In the rows, 128 means zero.
Known rows, with every step that occurs
gani > roret: [102 138 132 134  97 170 133 119  93 118 140 134 120 107 157 181 120 148
 154 113 153 116 169 156 103 102 172 145 150  81 174  85  95 157 149 180
 126  99 115 144 153 146 152  99 116 129 128 157 115 101 132]
leka > valon > gani: [170 175 168 165 129 138 153 103 159 120 132 128 124 129 119  83 187 124
 113 103 152 146 137 125 174  90 122 122 142 139 166 133 151 126 102 114
 134 119 143 159  83 127 117  85 116 170 141 175 123 129  74]
kuruf > valon > leka: [166 150 166 190 124 148 128 157 137 155 112 159 101 129 114 168 170  91
  91 148 188 123  90  83 117 118 114  94 155  84 120 138 155 135 139 112
 167 161 119 124 127  91  88 128 137 159 142 117 186 208  87]
zibe > sike > valon > gani: [ 93 143 135 129 153 104  96  94 127 116 148 143 102 133 125 131 174 164
 136  50 147 179  64 155 154 150 133 128 131 172  84 180 129 124 124 145
  92 116 124 181  83 107 145 116 142 143 114 130  82 117 140]
lufi > leka > valon > gani > roret: [148 211 174 162 150 181 159 120  75 141 151 153 124 100 133 109 124 180
  87  58 145 129 117 169 146  95 172 167 127 135 220 107 119 158 132 169
 108 128 154 171 107 101  90  54 136 152 169 186 134 139  86]
kuruf > valon > leka > lufi: [185 152 169 208 121 124 158 172 136 145 124 148  95 107 114 163 169  86
  90 146 166 153 122  66 143 102  94 101 136  60 134 128 147 119 129 100
 163 157 113 102 119  77  79 117 117 175 168 133 168 208  97]
kuruf > valon: [146 140 136 175 107 116 115 142 142 181 139 156  99 104  95 156 158 100
 115 161 169 112 115 115 127 114 112 114 156 108 106 128 147 148 139 131
 144 185 143 108 129 102 102 126 113 135 136 108 160 173  81]
repa > roret: [ 91 143 134 122 127 127 171 113 137 109 108 135 159 122 113 105 121 128
 140 132 104  95 172 174  95  84 129 100 125 157 125 113 110 111  95 141
 154 144 118 116 129 153 133 112 106  89 157 127 128 109 147]
rado > sike > valon: [100  82  92 112 164 130 143 117 101 169 107 118  73 142 125 123 136 143
 121  62 191 150 113 139 108 103 201 152 130 130  97 113 128 125 148 130
  76 108 132 173 131 118 202 143  50  86 171 113 126 153  95]
giba > rasu: [123 116 148 132  92 141 103 179 174 183 107 125 117 120 146  81 148 110
 105 115 176 150 107  97 146 122 151 114 133 149 144 149 119 157  97 170
 118  95 123 139 131 100 143 131  91  98 116 124  95 122 130]
nekiz > leka > valon: [112 152 113 192  94 148 185  91 146 113 160 113  93 146 137 126 149 121
  99 127 125 156 137  93 113  77 124  96 162 145 167 131 136 121 139  93
  82 164 161 119 121 111 118  74 122 155 146 139 144 124  86]
susofed > zibe > sike > valon: [ 68 109 113 113 115  86  91 102 112  80 168 193 103 169 149 131 203 124
 112 118 148 129 101 146 145 139 178 116 158 146  71 165 126 153 100 124
  96 107 144 145 140 119 122 112 116  90 117 156 112 144 153]
zibe > sike > rado: [ 78 135  86 111 128 101  72 112 130 126 164 139 116 157 134 163 131 136
 119  71 140 182 124 184 149 174 115 100 129 138  77 176 120 102  71 127
  75 116  98 146 125 100 156 116 163 127 124 171 111 134 132]
nekiz > leka > valon > sike > rado: [105 167  77 206 111 178 160 104 141 100 139 111  84 141 118 145 142 160
  81  90 135 174 118  79 124 107 128  86 171 159 156 150 130 108 103  67
  41 117 134 143 116  75 137  35 142 142 155 170 130 167  77]
giba > rasu > gani > valon > leka > lufi: [166 147 199 145  85 150  84 191 170 182  97  88 146  94 167  92 169 123
 147  74 179 202 120  74 137 134 125  90 139 129 157 131 122 133  96 161
 162  76 109 137 133 126 105 144 113 103 144 166 109 142 113]
rado > sike > valon > gani: [117 103 113 123 188 128 151 125 113 166  95 125  79 131  99 128 162 160
 121  38 191 164 104 145 121 117 170 145 122 134 108 127 140 126 149 147
  82  85 120 185 109 124 193 132  64  92 153 117 114 159  82]
roret > gani > valon: [161 164 132 170 121 150 112  67  90 158 132 125 141 103 171 137 161 163
 130 154 126 109 134 122 111  95 125 148 175  69 136 125  89 135 140 127
 135  80  86 181 146 190 114 170 139 103 162 126 161 135 118]
leka > valon: [141 154 146 144  98 134 136 107 152 123 150 117 118 143 149  82 157 109
 108 134 150 132 153 124 166  83 155 134 150 137 143 105 151 127 115 108
 127 146 165 132 104 121 126  95 103 160 162 178 133 114  85]
kuruf > valon > gani > roret > repa: [168 172 159 192 129 141 155 121 129 197 119 152 111  82 103 178 172 131
 117 144 198 105 123 157 118 110 107 100 166  87 162 109 137 159 137 144
 164 135 112 138 126 104  87  95 115 153 139 143 146 189  73]
repa > roret > gani > valon: [117 178 140 152 124 144 164  55 109 135 105 127 167 101 143 111 151 153
 144 156 100  79 176 173  85  65 121 120 168 110 126 118  79 115 106 136
 163 114  91 156 144 213 118 147 110  76 175 128 158 108 139]
repa > roret > gani > rasu > zurin: [ 92 152 107 143 146 122 158  69 131 103 108 125 156  88 147 117 129 116
 167 160 115  78 186 180  90  82 119  79 166 127  98  92  93 110  98 184
 141 108 100 145 125 199 137 144 118  60 202 143 148  93 169]
zibe > sike > valon > gani > roret: [ 87 146 130 132 134 127  99  88 109 109 160 137  90 120 142 148 170 176
 153  43 161 187  84 170 134 127 152 139 148 141 109 170 113 141 126 171
  98 105 122 186  95 117 161  99 129 141 112 146  78 104 137]
rasu > giba: [123 135  99 135 154 153 120  97 153 112 129  94 108 125 148 107 148 153
 139 109 150 142 127 102 142 174  89 126 148 166 127 123 135 131 165 132
 150 161  98 115 104 103 117 126  99 115 169 171 134 139 104]
lufi > leka > valon > kuruf: [157 194 175 172 158 172 153 132  88 129 158 132 135 111 148  81 123 159
  60  81 146 120  90 130 143 121 180 189 123 164 184 129 154 125 119 126
 113 156 152 150 121  62  83  78 141 154 164 184 168 161  90]
lufi > leka > valon > sike: [135 208 135 159 148 173 139 124  88 127 143 141 115 117 131  94 110 172
  47  76 130 130  98 126 145 134 177 162 134 167 171 132 127 133 119 114
  93 138 163 155  94  54  85  59 146 149 179 179 136 162  93]
giba > rasu > zurin: [ 83  90 115 135  84 106  88 165 201 177 111 137 124 107 165  78 167  98
 148 126 191 144  80  92 173 161 133 115 140 179 114 118 139 152 102 206
 119 119 142 131 124 109 132 124  96 111 114 164 113 111 134]
roret > gani > rasu: [155 167 125 140 159 136 120  82  97 120 124 122 103  93 150 143 112 128
 121 148 134 106 165 138  98 101 112 102 165  71 126 128  92 136 123 164
 106  58  91 170 130 169 139 167 133  86 186 112 130 124 151]
rasu > zurin: [ 84  97  80 133 120  89 111 118 165 123 132 138 141 118 162 130 160 120
 185 148 143 131  96 118 155 172 111 129 124 155  87  85 147 122 136 168
 124 154 143 120 114 134 118 115 130 143 134 175 149 106 132]
zibe > sike > valon: [ 82 129 112 114 124 104  87  92 113 114 169 135  93 141 148 130 155 145
 137  72 135 173  77 156 143 134 158 135 142 160  65 165 125 117 126 132
  95 141 140 164 104  91 160 125 110 128 130 137  94 113 151]
lufi > leka: [132 171 142 135 169 158 135 133  69 157 143 157 126 107 127 123  95 166
  92  87 105 109  93 154 120 136 153 168  94 147 166 126 119 145 142 158
 104 143 141 137 121  98  94 106 150 120 150 133 146 148 127]
zibe > sike: [ 95 142 120 113 128  82 101 101 114 110 159 147 109 158 138 151 132 118
 110 102 116 180 114 167 134 163 131 120 142 146  84 161 108 101 112 130
 126 142 123 122 116 101 133 128 147 146 109 140  92 113 160]
sike > zibe: [132 132 112 127 137 146 115 159 129  92  94 135 128 156 118 130 116 119
 141 102 136  88 143 155 147  93 147 110 158 172 133 171 128 105  98 138
  89 111 140 177  96 119 157 157 140 150 105 153 157 127 110]
lufi > leka > valon > gani > roret > repa: [158 210 171 151 164 182 172  90  71 160 141 131 135  93 155  95 119 184
  80  80 150 114 118 191 139  94 166 159 120 132 225  91 131 152 134 151
 121 113 140 170 105  88  78  53 133 154 179 194 153 149  81]
valon > gani: [165 158 160 147 167 126 143 130 145 134 110 142 140 114  93 129 161 153
 130  86 145 147 111 131 142 148  90 113 117 138 159 158 138 136 118 142
 140  93 108 150  98 137 112 109 150 144 105 124 106 139 106]
gani > valon > kuruf: [148 142 164 170  93 173 123  98  93 135 169 103 174  98 147 149 180 163
 134  97 183 150  94 104  92 126 169 171 185  96 141 155 126 115 127 108
 161 112 101 158 141 131  99 140 152 145 103 141 162 154 121]
repa > roret > gani > valon > kuruf: [126 175 147 181 138 157 166  73 117 113 106 124 182  92 157 112 153 161
 137 143 124  94 161 158  73  73 130 135 176 120 128 128  89 100 102 133
 161 108  72 161 143 189 117 139 123  82 167 136 158 132 147]

Rows
[123 144 147 152 139 181 133 110 125 124 125 127 107  83 126 137 178 205
 180  47 175 139  91 143 126  84 155 158 129 124 164 126 129 168 148 174
  88  84 122 213  99 146 158  93 105 115 140 140 106 128  98]
sike > valon > gani > roret
[116 166 124 150 157 130 170  91 135 109  80 143 146 108 145  98 125 141
 131 166  83  72 178 177  98  80 101  98 136 134 113 104  98 115 100 143
 146 117  82 142 145 187 139 131 116  79 180 128 138 103 148]
repa > roret > gani
[129 145 135 146 154 186 143  84 115 140 116 109 115  78 144 122 169 198
 165  68 175 117  91 165 129  80 151 140 124 124 155 109 140 155 147 160
 100  72 109 212 105 128 146  83  93 120 157 156 113 148  92]
sike > valon > gani > roret > repa
[139 168 102 194 123 146  99 169 141 127  93 161  94 121  77 169 149 120
  88 123 191 109  97  98 139 131 132 102 199 159 103 177 131 126 109 117
 122 141 140 156  94  62 119 123 145 158 118 132 151 207  74]
kuruf > valon > sike > zibe
[118 136 121 119 118 174 168  91  89 156 132 104 136 101 184 160 100 151
 131 147 157 100 156 194  96  96 166 129 138  84 172  60  98 144 147 144
 150  90 101 146 147 118 128  95 105 133 161 170 129 128 127]
gani > roret > repa
[125 136  97 151 146 113 109  78 118 121 129 124 113  82 164 141 130 112
 156 159 140 105 144 132 121 133 106 106 170  86  92  96 110 134 125 183
 105  76 112 168 120 182 129 162 143  93 189 133 144 107 153]
roret > gani > rasu > zurin
[160 199 177 164 171 163 149 118  90 148 143 147 134 105 117  85 136 175
  80  65 130 124  97 149 160 109 145 164 116 158 192 126 141 144 114 145
 107 133 157 161  91  93  80  68 149 151 169 165 146 146  85]
lufi > leka > valon > gani
[ 65 104 105 117 113  80  77 134 121  90 166 199 119 181 141 158 186 119
  94 124 150 132 136 168 150 175 140  85 146 129  78 169 120 130  60 117
  88  92 117 128 161 122 126 107 151  83 114 194 122 163 148]
susofed > zibe > sike > rado
[ 82 114 121 116 112  67 103 115 111  84 165 207 115 181 144 139 187  97
  87 153 136 134 126 150 138 170 155  95 160 134  84 162 111 142  89 126
 133 111 134 110 150 120 104 122 144 100 103 163 110 148 167]
susofed > zibe > sike
[142 175 135 132 110 156  79 121 123 145 108  91 168  94 136 131 139 170
 183  84 153 182 118 105  96 185 125 112 168 158 120 129 133 118 127 123
 161  92 131 144 129 151  93 133 161  96 130 162 118 147  94]
rasu > gani > valon > sike
[163 177 156 153 135 160 135  78 152 108 146  83 115 105 113  95 184 133
 125  84 194 163 157 127 165 106 121 102 181 140 167 133 149 133 118 146
 147 117 150 148  66 120 114  96 104 151 181 186 112 121  81]
leka > valon > gani > rasu > giba
[143 186 156 152 141 160 146 114  84 149 160 148 122 115 146  85 117 153
  80  87 122 117 109 151 148 102 176 174 114 152 181 107 143 146 129 131
 101 160 171 142 107  82  91  80 125 140 182 172 156 138  89]
lufi > leka > valon
[113 106  87 102 165 120 145 152 104 138  72 143 101 179 102 146 106  99
 102  68 173 121 164 169 111 111 186 114 160 141 117 153 117  88 123 146
  86 103 126 171 119 104 208 174  85 128 131 141 144 151  91]
rado > sike > zibe
[108 192 102 170 133 161 134  72 120 124  93 127 163  96 128 125 145 190
 130 116 120  98 167 165  86  86 116  99 166 117 111 130  79 105  73 118
 120  76  70 188 136 183 141 112 136  75 186 162 147 152 124]
repa > roret > gani > valon > sike > rado
[132 118 145 142 150 190 125 119 126 104 116 111 111 132 153 117 163 165
 151  70 167 140  60  83 132  97 166 140 117 118 123 143 160 136 141 108
  97 100 121 193 104 118 143 112 112 126 163 128 150 163 108]
sike > valon > leka
[129 122 163 115 103 126  78 196 198 192  76 115 134 106 156  65 138 112
 148  95 163 156 117 113 141 161 118  83 123 191 133 129 148 148 106 186
 138  87 129 138 136 130 135 147 106  71 122 148  99 121 112]
giba > rasu > gani
[134 174 137 194 116 149 174  70 131 102 160 101  98 119 104 147 166 133
 102  93 153 168 148 108 117  79 105  78 172 129 196 144 130 128 128 117
  80 121 159 127 100 115 117  73 143 146 147 132 126 123 109]
nekiz > leka > valon > gani > rasu
[152 171 165 195 111 141 142 144 132 175 129 169 104  80  89 186 181 135
 126 123 195 126 130 138 126 113 104 117 167  83 158 124 127 178 145 175
 156 142 125 140 125 123 105  98 127 158 113 130 147 174  70]
kuruf > valon > gani > roret
[115 139 121 121 141 165 107  87 119 104 146  65 105 102 117 137 131 132
 144  89 181 147 167 125 111 138 123 101 185 120 127 128 117 144 149 169
 150 119 117 123 103 123 130 150  98  85 190 147 121 124 152]
gani > rasu > giba
[ 95 126 121 146 145 123 104 107 117  91 166 126 101 131 156 118 162 152
 122  64 155 177  53 146 133 149 163 157 142 172  69 180 138 100 124 121
  97 138 123 167 116  70 138 120 135 143 114 136 107 135 146]
zibe > sike > valon > kuruf
[118 202 117 165 135 168 152  81 111  96  77 127 167 110 132 122 138 172
 127 124 116  81 170 165  87  71 136 104 203 139 123 143  68  99  86 124
 135  89  85 197 110 174 137 143 135  95 165 151 147 136 136]
repa > roret > gani > valon > sike > zibe
[ 89 100 103 114 116 113 102  94 123 112 165 108 135  89 130 160 129  97
 180 123 180 137 136 139 123 137 144  98 166 113 100 101 126 135 125 197
 118 112 152 119 110 145 126 141 132 109 157 150 131  98 173]
gani > rasu > zurin
[107 114 114 127 166 149 158 120  94 161 106 137  76 122 112 155 153 169
 132  34 211 153 123 155 104 101 192 158 136 113 138 114 124 137 156 167
  86  74 117 202 120 133 203 121  58 100 155 133 106 153  87]
rado > sike > valon > gani > roret
[156 127 156 159 152 172 141 141 124  95 120 104 104 108 166 113 162 158
 136  73 138 170  92  65 149  77 144 141  95  99 128 133 139 120 127 106
  94 106 118 173  96 106 141 103 101 143 192 146 133 165 124]
sike > valon > leka > lufi
[110 170 124 138 157 133 162  67 118 103  96 125 138  94 129 120 108 125
 140 151 116  84 203 183  71  56 116  81 163 111 118 120  84 119  96 163
 141  95  95 144 127 191 145 144 111  52 205 120 129 101 170]
repa > roret > gani > rasu
[123 164 130 213 103 166 198  88 133 106 148 126  98 124 133 148 170 149
 113 100 138 166 146 111 118  73 119  96 173 132 213 118 118 143 144 125
  86 135 146 142 118 124 115  42 133 168 138 154 124 120  85]
nekiz > leka > valon > gani > roret
[143 208 129 163 149 178 136 136  84 110 123 145 115 130 127  96 104 167
  60  59 137 116 101 142 157 118 193 160 148 189 168 161 123 124 103 118
  78 131 168 191  82  49 104  70 151 165 168 189 144 168  90]
lufi > leka > valon > sike > zibe
[138 167 158 151 140 166 148 127 118 127 117 143 127  96 115 170 155 173
 152  79 157 137 144 156 125 134 120 128 150 100 196 120 108 153 138 183
 140  69  96 163 117 152 129  91 142 152 102 142  97 124 113]
valon > gani > roret
[181 164 184 144 126 143 116 132 121 133 112  87 174  98 171 133 154 141
 186  78 140 193 149  93 110 142 110 102 128  98 145 109 144 101 128 116
 182 101 116 124 128 168  80 146 155 119 169 173 142 150 108]
rasu > gani > valon > leka > lufi
